What can hang from each mark:
j_969: j_86
j_46: j_79 j_86 j_561
j_263: j_434
j_325: j_342
j_79: j_46 j_561
j_561: j_46 j_79 j_220 j_342
j_342: j_325 j_561
j_86: j_46 j_263 j_969

Every row comes from one small tree of marks. The marks that hang from a mark follow it in brackets, in the order of their numbers. Every link used is in the known rows. Which tree was each row made from?
Known rows:
j_325[j_342[j_561]]: [ 0.29 -2.10  0.93 -4.39  1.84 -0.96 -2.77 -2.05 -1.04  1.00  3.51  2.38
 -1.15  1.41 -0.32  2.89 -4.18 -0.37 -1.03  1.95  5.10 -6.60 -7.97 -0.18
  0.59 -2.81  0.30 -1.85 -5.33 -0.73  1.10 -4.17]
j_46[j_86[j_263 j_969] j_561[j_79 j_220 j_342]]: [-0.69  0.02 -1.91 -0.11 -0.50  0.22 -3.62  0.92  0.22  1.57 -4.41  0.17
  2.91 -1.46 -0.21  1.20  2.95  0.52 -2.62 -0.98 -1.48 -0.03  5.35 -0.90
  0.32 -0.13 -0.18  2.00  5.55  0.69 -2.37  0.80]
j_969[j_86[j_46[j_561[j_342]] j_263]]: [ 0.63 -1.98 -0.82  2.06 -1.46 -0.28 -3.58  0.13 -2.25 -0.90 -1.47  0.18
  3.54  0.59 -2.05  4.56 -0.43  1.43 -5.70  0.19 -1.62 -0.72  3.45 -0.86
  3.58  1.07  0.98 -0.74  1.59  1.04 -3.08  2.75]
j_342[j_325 j_561[j_46[j_86[j_969]] j_79 j_220]]: [-1.92  0.75  0.67  1.48  1.94 -1.35  2.64 -2.71  2.48  0.00  4.47  0.41
 -2.99 -0.81  4.14 -5.47  1.96 -3.62  7.89  3.28  0.86  0.01 -2.14  1.44
 -5.27 -3.85 -6.14  4.77  1.94 -1.61  0.62 -0.93]
j_46[j_79 j_86]: [-0.54  0.13  0.78 -1.31  1.02 -1.64  3.83 -2.27 -0.91 -3.68  0.92  1.29
 -3.90 -1.16 -4.24 -0.28 -3.70  5.48 -0.95 -0.66  0.79  0.99 -3.24  0.45
 -0.48  1.51  1.50  0.12 -2.15 -1.47  4.09  0.14]
j_561[j_79[j_46[j_86]] j_220 j_342[j_325]]: [-0.38  1.99 -0.38  3.72  1.73 -1.65  3.46 -0.28  1.39  0.15  0.96  0.96
 -1.74  2.55  2.64 -1.03  1.18 -3.27  2.69  4.44 -2.44  2.49 -2.27  2.72
  3.87  1.77 -1.33  3.81  0.57 -2.62 -2.74  0.71]
j_79[j_46[j_86] j_561[j_220 j_342]]: [-0.46 -0.41 -1.42 -0.16 -0.18 -0.18  0.87  1.04 -1.13  0.16 -1.18 -0.71
  1.12  1.51  1.33  1.64 -1.10 -1.51 -6.26 -2.23 -2.94 -0.75 -1.10 -1.90
  7.43 -0.64  0.98 -0.25 -6.29  2.00 -3.63  2.02]
j_342[j_325 j_561[j_46 j_79 j_220]]: [-1.50  1.33 -0.42  2.81  2.93 -0.79  2.25 -1.82  1.80  0.89  6.75  0.96
 -3.50  0.26  4.46 -5.21  1.63 -3.42  9.03  4.78  1.26 -0.26 -5.52  2.82
 -3.51 -3.02 -8.72  2.94 -0.91 -1.84  1.32 -2.28]
j_79[j_561[j_46]]: [-1.45 -0.91 -0.92 -0.25  1.28  0.74  0.45  1.54 -1.02  0.38  2.58 -0.78
 -1.44  0.66 -0.60 -1.54 -3.14 -1.82 -0.50 -2.50 -1.32 -1.65 -4.74 -1.85
  1.85 -1.81 -3.59 -3.54 -7.55  2.52  1.20  0.66]
j_86[j_46 j_263[j_434] j_969]: [ 2.00  0.22  3.05 -1.56 -3.85  1.60 -3.84  1.59  0.13  4.56 -6.80 -3.16
  4.71  1.13 -0.02  1.94  1.60 -1.73  0.24 -2.22  1.03  0.93  5.74 -2.00
 -2.20  1.86  7.34 -4.44  3.19  1.77 -1.41  1.35]
j_969[j_86[j_263]]: [-0.20 -0.86 -0.32  1.04 -1.32 -1.14 -3.03 -1.99 -1.14  0.93 -0.16 -0.04
 -0.17 -0.05 -2.03  2.34 -1.98  2.07 -1.05  0.38  0.94  2.29 -0.68 -0.12
  1.64 -0.46  0.22 -2.25 -1.88 -1.43 -0.10  3.58]
j_46[j_79[j_561[j_342]] j_86[j_263]]: [-0.45 -0.74 -0.77 -1.62  0.24  0.20  1.05  0.54 -2.06 -3.29 -1.52  0.27
  1.04 -2.34 -1.68  2.07 -2.37  4.72 -6.90 -2.24 -2.32  0.18  0.82  1.95
  2.48  1.74 -0.35  0.66 -1.36  2.48  0.44  1.44]
j_86[j_46[j_79] j_263]: [ 1.07  0.78  1.47  0.66 -2.18  0.06 -0.62 -0.38 -2.73 -0.78 -2.91 -0.36
  2.62 -1.97 -1.95  0.65 -1.19  2.15 -2.07 -0.56 -0.42  1.09  1.60  0.35
 -1.53  2.39  4.01 -3.63  1.19  1.72 -0.63  0.87]
j_342[j_325 j_561[j_46[j_86]]]: [ 0.36 -0.68  1.74  0.05  2.64 -0.55  4.45 -1.57  0.08 -2.98  6.92  1.23
 -3.09  0.30  1.79 -1.86 -1.00 -0.36  4.02  3.29  1.23 -2.17 -5.72  3.49
 -2.82 -2.87 -4.39  4.09 -2.67 -1.57  2.05 -1.65]
j_342[j_561]: [ 1.06 -1.19  0.48 -3.15  1.49 -0.96 -2.20 -2.80 -0.41  2.20  2.57  0.77
 -1.57  2.40 -0.24  1.21 -1.89  1.64  2.48  1.33  3.71 -4.02 -6.85  0.28
 -1.82 -2.95 -1.81 -1.90 -5.33 -0.29  2.49 -1.70]
j_342[j_325 j_561[j_79]]: [ 0.88 -0.96  1.02 -1.63  2.25 -2.02  0.57 -2.36  2.97  3.07  5.40  1.28
 -3.23  2.24  2.97 -1.58 -1.24 -1.07  7.94  5.79  1.83 -2.32 -7.36  3.49
 -5.04 -1.54 -5.80  1.22 -1.62 -1.94  2.69 -3.09]
j_561[j_46[j_86[j_263[j_434]]] j_79 j_220]: [-4.05  3.60 -1.63  3.96  1.41  2.62  3.29 -0.37  1.57 -0.35 -0.07 -0.72
 -1.07 -5.43 -0.21 -3.65  2.38  0.56  1.82 -0.14 -1.43  4.98  2.90  2.04
 -0.27  0.88 -2.66  0.78  2.50 -0.91  1.00  1.00]
j_561[j_79 j_220 j_342]: [-2.36  2.22 -2.29  2.92  3.15 -1.27 -1.70 -0.88  0.31  3.01 -0.91  0.67
 -2.09  3.82 -0.11 -0.61  0.72 -1.62  4.06  2.28  0.54  1.04 -4.93  1.10
  4.59  1.14 -4.17  0.75 -0.70 -1.71 -0.27  1.19]
j_325[j_342[j_561[j_46[j_86[j_969]] j_79]]]: [-2.57 -1.52  0.40 -2.14  2.66 -0.64 -0.34 -3.68  0.99 -1.85  3.52  1.81
 -1.46 -1.61 -0.23 -0.91 -2.69 -2.41  0.68  1.41  2.43 -4.90 -2.95 -1.10
 -3.48 -4.04 -0.79  0.71 -1.18 -0.26  0.47 -2.68]
j_969[j_86]: [-0.87 -1.20 -0.17  0.71  0.36 -2.55 -1.22 -2.88 -0.28  0.50  1.63  0.29
 -3.38  2.84 -2.81  1.20 -3.39  1.54  1.11  0.71  1.65  1.09 -4.34 -1.48
  2.53 -0.70 -0.82 -1.70 -4.22 -2.46  1.64  3.09]
j_969[j_86[j_46[j_79 j_561[j_220]] j_263[j_434]]]: [ 0.03 -0.19 -0.87  1.21 -3.24  1.14 -0.51  0.15  0.26 -1.52 -1.19 -1.08
  1.90 -3.68 -1.52  1.27  1.22  4.35 -4.40 -1.78  0.06  3.22  6.95 -1.53
  0.31  2.79  1.42 -1.26  4.36  0.36  0.57  1.04]
j_561[j_79[j_46[j_86[j_263]]] j_220 j_342[j_325]]: [ 0.08  2.25 -0.62  4.14  0.36 -0.44  1.93  0.39  0.65  0.61 -0.60  0.71
  1.02  0.22  3.32 -0.35  2.28 -2.95  1.26  4.24 -3.12  3.38  0.61  3.74
  3.31  1.73 -0.35  3.06  2.13 -1.68 -4.27  1.20]
j_325[j_342[j_561[j_46 j_79 j_220]]]: [-3.10  0.41 -1.37  0.58  3.30 -0.01 -0.83 -2.72  0.09 -0.35  5.45  2.17
 -2.05 -1.57  1.20 -2.01 -1.51 -2.99  2.13  2.53  3.27 -3.83 -5.90  0.03
 -0.29 -3.73 -4.42 -0.22 -2.72 -0.76  0.42 -3.69]

Write each row's tree:
[-0.80  2.03 -1.30  2.00 -0.11 -0.93 -0.29 -1.74  1.46  3.72 -0.27 -0.17
 -1.51  0.56  0.70 -2.41 -0.06 -2.29  3.51  1.61 -0.47  2.14 -2.37 -1.90
  0.38 -0.53  0.11 -3.83 -3.10 -0.87 -1.39  0.33] -> j_561[j_79[j_46] j_220]
[-3.04  2.80 -0.99  3.44  1.84 -0.12  5.16 -1.55 -2.17 -5.45  2.19  0.68
 -4.07 -2.91 -2.47 -4.28 -0.54  2.08  0.47 -2.03  0.31  3.25 -1.87 -0.12
  1.42 -0.30 -1.84  1.60 -1.48 -1.31  2.38  1.01] -> j_561[j_46[j_79 j_86] j_220]
[-1.14 -0.26 -1.72 -0.32  1.24 -0.67 -2.50  2.12 -1.43  3.43 -0.67 -0.50
 -0.25  4.01  0.83  1.20 -0.93 -1.83 -1.73 -1.70 -0.04 -1.66 -5.05 -1.24
  7.56 -0.56 -3.72 -0.85 -5.48  1.45 -0.79  1.25] -> j_79[j_561[j_220 j_342]]
[ 1.05 -1.75  0.24 -1.33  1.51 -1.27 -0.31  3.24 -0.37  2.37  1.77  0.22
 -1.10  5.36  1.87  1.74 -2.46 -2.68  0.41  0.95 -0.94 -2.50 -6.70  1.51
  5.04  0.69 -3.95  0.59 -5.03  0.72 -0.12 -0.08] -> j_79[j_561[j_342[j_325]]]
[ 2.37 -0.58 -0.18 -1.72 -4.32  0.75 -2.68  1.15 -1.00  1.12 -3.92 -0.72
  3.85 -2.50  0.11  1.56  1.63 -0.13 -5.37 -3.22 -1.28  0.13  6.14 -4.17
 -0.60 -1.71  6.60 -2.91  0.56  1.76 -3.81  0.26] -> j_79[j_46[j_86[j_263 j_969] j_561[j_220]]]
[-0.29  0.10 -0.87  0.01  2.57 -0.03  1.10 -3.11 -0.99 -3.76  4.93  1.02
 -2.89 -0.31 -0.92 -2.43 -1.08  2.33  2.96  0.29  2.41 -2.22 -4.97  0.72
 -3.83 -2.77 -3.50 -0.71 -3.84  0.43  3.65 -1.74] -> j_342[j_561[j_46[j_79]]]
[ 1.22  0.52 -1.04  0.73 -0.27  0.17  2.14  2.96 -1.91 -3.98  0.78  1.84
  0.49 -2.50  0.20  1.10  1.71  4.22 -4.21  0.40 -1.13  0.95  1.94  3.59
  2.18  2.72 -1.34  5.00  4.82 -0.79  0.08 -1.49] -> j_46[j_79 j_86[j_263] j_561[j_220 j_342[j_325]]]
[ 1.95  0.25  1.69 -2.86 -2.75  1.53 -4.82  1.64  0.79  5.12 -5.46 -2.37
  2.35  1.58 -0.48  2.07  1.31 -0.25  1.93 -2.13  2.44  1.45  3.00 -1.06
 -1.87  1.02  5.15 -4.24  1.21  0.16  0.79  0.42] -> j_86[j_263[j_434] j_969]
[ 2.71 -1.28  1.12 -1.99 -4.45  0.21 -4.03  1.51 -1.75  0.12 -4.77 -1.04
  4.77 -1.71 -1.56  0.92  0.55  0.90 -2.96 -3.26 -0.63 -1.33  6.71 -3.58
 -4.93  0.84  5.55 -4.18  4.77  3.37 -1.62 -0.23] -> j_86[j_46[j_79 j_561] j_263 j_969]
[ 0.99 -0.34  0.04 -3.40 -3.00  2.23 -2.08  2.62  0.81  2.46 -4.30 -1.41
  2.51 -3.08 -0.62  1.77  2.90  2.52 -3.41 -3.96  1.11  0.79  6.77 -2.26
 -0.68  0.28  3.76 -0.44  3.98  0.41  0.36 -0.80] -> j_46[j_86[j_263[j_434] j_969] j_561[j_220]]
[-1.36 -0.87  0.00  3.12 -0.34 -3.08  1.79 -0.47 -0.47 -2.16  1.76 -0.23
 -1.25  2.59  1.41 -0.43 -1.53 -1.01 -1.33  0.64 -1.51  1.51 -0.77 -0.68
  4.96  1.80 -3.46  2.84 -0.19 -0.24 -1.29  3.26] -> j_969[j_86[j_46[j_79[j_561[j_220 j_342[j_325]]]]]]
[ 3.62 -1.29 -0.05 -2.54 -2.67  2.46 -2.18  2.55  0.37 -0.15 -4.84 -1.03
  4.59  0.71 -0.68  4.67  1.95  1.06 -6.11 -2.47 -1.73 -0.61  7.15 -1.37
  0.75  1.31  7.68 -1.61  1.59  1.60 -2.66 -0.16] -> j_79[j_46[j_86[j_263[j_434] j_969] j_561[j_342]]]
[ 0.92 -1.75  0.09  0.07 -2.82  1.33 -1.75  0.69  0.62  0.80 -1.16 -1.37
  2.75 -1.78 -1.87  3.68 -0.07  2.93 -4.51 -0.86 -0.44  1.01  5.35 -1.15
  0.62  2.06  2.24 -2.47  2.20  0.53 -0.13  1.26] -> j_969[j_86[j_46[j_561] j_263[j_434]]]
[ 0.06  0.32  0.63 -1.98  0.16  1.99  1.25 -2.32  0.54 -3.81  0.68 -0.78
  0.37 -3.29 -0.20 -1.34  1.45  3.42  0.46 -1.98  1.95  0.02  3.13  1.00
 -6.18 -1.64  0.53  0.84  1.37  0.97  2.93 -0.92] -> j_342[j_561[j_46[j_79 j_86[j_263[j_434] j_969]]]]
[-1.94  3.25 -0.14  2.00 -1.00  1.98  2.16  0.13 -0.54 -3.07 -2.23 -1.60
 -0.19 -4.22 -0.86 -3.31  2.78  1.70  0.29 -3.78  0.69  5.08  5.62 -0.54
 -1.26  0.61  1.85  0.99  3.58 -0.22  1.40  1.44] -> j_561[j_46[j_79 j_86[j_263[j_434] j_969]] j_220]
[ 1.43 -0.75  2.02 -3.35 -4.49  1.46 -2.30  2.14  0.65  2.55 -5.98 -3.57
  4.63 -1.32  0.76  0.65  0.54  0.10 -2.57 -4.47 -0.70  0.91  7.54 -2.89
 -3.47  2.35  5.36 -4.81  2.57  4.31 -0.35  0.72] -> j_86[j_46[j_79[j_561]] j_263[j_434] j_969]
[ 0.20  0.95  0.65  1.83  1.89 -0.38  1.87 -0.51 -0.33  0.18  6.34  0.66
 -2.86  1.43  4.04 -3.35  1.40 -2.97  6.77  2.92  2.58 -1.23 -6.29  2.31
 -0.82 -3.54 -6.36  2.78 -2.56 -1.56  1.18 -1.92] -> j_342[j_325 j_561[j_46 j_220]]
[-0.76  1.45  0.58  0.36 -0.54  1.93  2.45 -0.08 -0.22 -4.01 -1.59 -1.11
 -0.17 -3.36 -2.44 -2.01  0.80  2.43 -0.21 -3.37 -0.11  3.42  4.87  0.34
 -3.38  1.27  3.19 -0.33  2.60  0.30  2.54  1.09] -> j_561[j_46[j_79 j_86[j_263[j_434] j_969]]]
[ 0.12  0.39 -0.04  2.00  3.27 -2.02  0.76  0.61  1.37  2.10  1.97  1.37
 -2.92  5.56  0.89 -0.06 -0.89 -2.60  6.41  5.35 -0.64  0.19 -6.64  4.15
  1.80  2.47 -4.41  2.16 -0.10 -2.68  0.81 -0.33] -> j_561[j_79 j_342[j_325]]
[ 2.35 -0.54 -0.39  0.56 -0.21 -0.27  2.41  2.39 -0.67 -1.51  1.21  1.34
  0.05  1.79  1.13  2.06  0.70 -0.68 -3.44  0.99 -1.93 -0.82 -0.80  0.24
  4.62  0.58  1.84  2.23 -1.18 -0.83 -2.56 -1.02] -> j_79[j_46[j_86 j_561[j_220 j_342[j_325]]]]
[ 3.30 -1.69  1.21 -2.73 -1.31  1.56 -0.92  4.66  1.05  0.72 -2.49 -0.54
  2.67  1.24  0.47  4.09  2.41  0.98 -2.41 -0.54 -0.53 -0.73  4.96  2.08
  0.46  2.55  2.89  3.26  5.51 -0.41 -0.18 -1.24] -> j_46[j_86[j_263[j_434] j_969] j_561[j_342[j_325]]]
[ 3.30 -2.02  0.49 -3.04 -4.02  0.80 -2.34  0.93 -0.59  0.22 -3.50 -0.51
  3.88 -1.82 -1.13  2.75  0.00  0.81 -5.84 -2.58 -1.92 -1.01  5.39 -3.40
 -2.32 -1.25  7.54 -3.77 -0.38  1.94 -3.03  0.11] -> j_79[j_46[j_86[j_263 j_969] j_561]]
[ 2.08 -2.33  1.67 -2.48 -2.54 -0.96 -3.66  1.16 -0.64  2.83 -3.27 -1.09
  2.05  3.03 -1.51  1.19 -0.77 -2.08 -0.63 -2.31  0.30 -3.79  1.59 -5.39
 -2.26 -0.51  4.42 -3.94  0.65  1.85 -1.15 -0.10] -> j_86[j_46[j_561] j_969]
[-2.96  2.45 -0.43  5.42  3.05 -1.15  2.99  0.03  1.05 -1.21  0.98  0.43
 -2.54  2.40  2.25 -4.36  2.49 -5.50  6.25  2.62 -1.81  2.78 -0.89  1.78
  1.61  0.04 -4.67  6.30  3.70 -2.51 -1.34  2.21] -> j_561[j_46[j_86[j_969]] j_79 j_220 j_342[j_325]]
[-1.13  2.37 -1.11  3.05  2.52  2.82  3.70  0.76 -1.62 -6.64 -0.15  0.37
 -0.13 -1.71 -2.79  0.41  0.94  3.69 -2.32 -1.22 -1.22  2.93  2.04  4.26
  2.45  3.29  0.40  2.70  1.59 -0.07  2.05  1.19] -> j_561[j_46[j_79 j_86[j_263[j_434]]] j_342]
[-1.69  0.91  0.35  3.90  3.53 -1.16  3.27 -0.12  1.30 -2.51  1.44  0.76
 -2.71  3.34  0.78 -2.77  0.41 -4.41  5.96  3.00 -2.45  1.16 -1.57  2.85
 -0.43  0.63 -3.39  5.16  2.64 -2.05 -0.34  1.81] -> j_561[j_46[j_86[j_969]] j_79 j_342[j_325]]
[ 3.51 -1.48  0.59 -3.84 -4.10  2.25 -1.36  2.07  1.14  0.96 -3.84 -1.27
  3.73 -1.82 -0.86  3.09  0.96  1.64 -5.20 -3.06 -1.26 -0.10  7.20 -2.62
 -2.50  0.35  8.35 -3.66  0.85  1.59 -1.49 -0.88] -> j_79[j_46[j_86[j_263[j_434] j_969] j_561]]
[ 1.78  0.63  2.69 -1.59 -3.95  1.14 -2.31  0.85  0.21  1.53 -6.14 -2.81
  3.86 -0.56 -0.81  0.51  1.40  0.69  0.03 -2.77  1.00  2.11  6.88 -1.77
 -3.92  3.15  7.27 -4.04  4.78  1.80  0.05  0.62] -> j_86[j_46[j_79] j_263[j_434] j_969]
[-1.50 -0.44 -1.85 -0.61  1.03 -1.11 -1.65  0.11  1.30  1.14 -2.74  0.58
 -0.35  1.22 -1.09  0.33  1.51  0.08 -0.60 -0.95 -0.74 -1.21  1.54 -2.19
  1.04 -0.17 -1.19  2.72  3.37 -0.55 -0.67  0.38] -> j_46[j_86[j_969] j_561[j_79 j_220 j_342]]
[ 0.33  0.04 -0.29 -2.25 -3.10  2.50  1.05  2.09  0.76  2.32 -2.41 -2.36
  3.01 -3.64  1.98  1.29  0.24  0.49 -6.75 -3.43 -2.46  1.95  4.28 -1.41
  3.32 -0.01  3.51 -3.30 -3.99  2.61 -2.36  0.77] -> j_79[j_46[j_86[j_263[j_434]]] j_561[j_220]]
[-0.93 -1.62 -1.22 -2.34  1.56 -0.48  1.89 -0.59  1.81  0.09  1.56  1.57
 -2.49 -1.87 -3.44  0.45 -2.62  3.87 -1.49  0.51 -1.47 -1.80 -1.54 -0.37
 -2.15  0.43 -1.73 -0.52 -0.43 -0.67  2.79 -1.68] -> j_46[j_86 j_561[j_79]]
[ 0.24  0.22 -1.92  1.49  2.05 -0.93 -0.21  2.74  1.26  2.35  2.31  1.64
 -1.91  2.91  1.58 -0.43  1.23 -1.62  3.65  3.35 -0.51 -1.01 -3.74  1.83
  2.47  1.41 -5.88  2.51  1.83 -1.76  0.20 -2.41] -> j_46[j_561[j_79 j_220 j_342[j_325]]]
[-3.84  0.19 -0.86  0.00  3.66 -0.09  1.27 -3.56  0.24 -2.06  5.11  2.51
 -2.35 -3.45  0.49 -1.70 -1.84 -1.42  0.05  2.13  2.61 -3.42 -4.65  0.49
  0.02 -3.57 -3.75  1.89 -2.05 -0.91  0.26 -3.36] -> j_325[j_342[j_561[j_46[j_86] j_79 j_220]]]
[ 0.92 -0.40  2.51 -1.02 -2.09 -2.25 -1.32 -1.36 -1.00  0.15 -3.83 -1.15
  0.29  2.71 -1.93 -1.24 -1.72 -0.89  1.80 -2.02  1.16 -0.58  0.70 -3.93
 -3.05  0.95  5.08 -3.40  0.75  1.00  0.31  1.32] -> j_86[j_46[j_79] j_969]
[ 1.19 -0.44  1.29  0.45  2.42 -0.40  1.96 -0.75 -0.19 -0.69  7.02  1.18
 -2.83  2.12  2.59 -2.06 -0.65 -2.16  6.50  3.51  1.85 -2.56 -7.03  3.10
 -2.81 -2.98 -5.29  1.72 -3.47 -1.23  2.08 -2.37] -> j_342[j_325 j_561[j_46]]
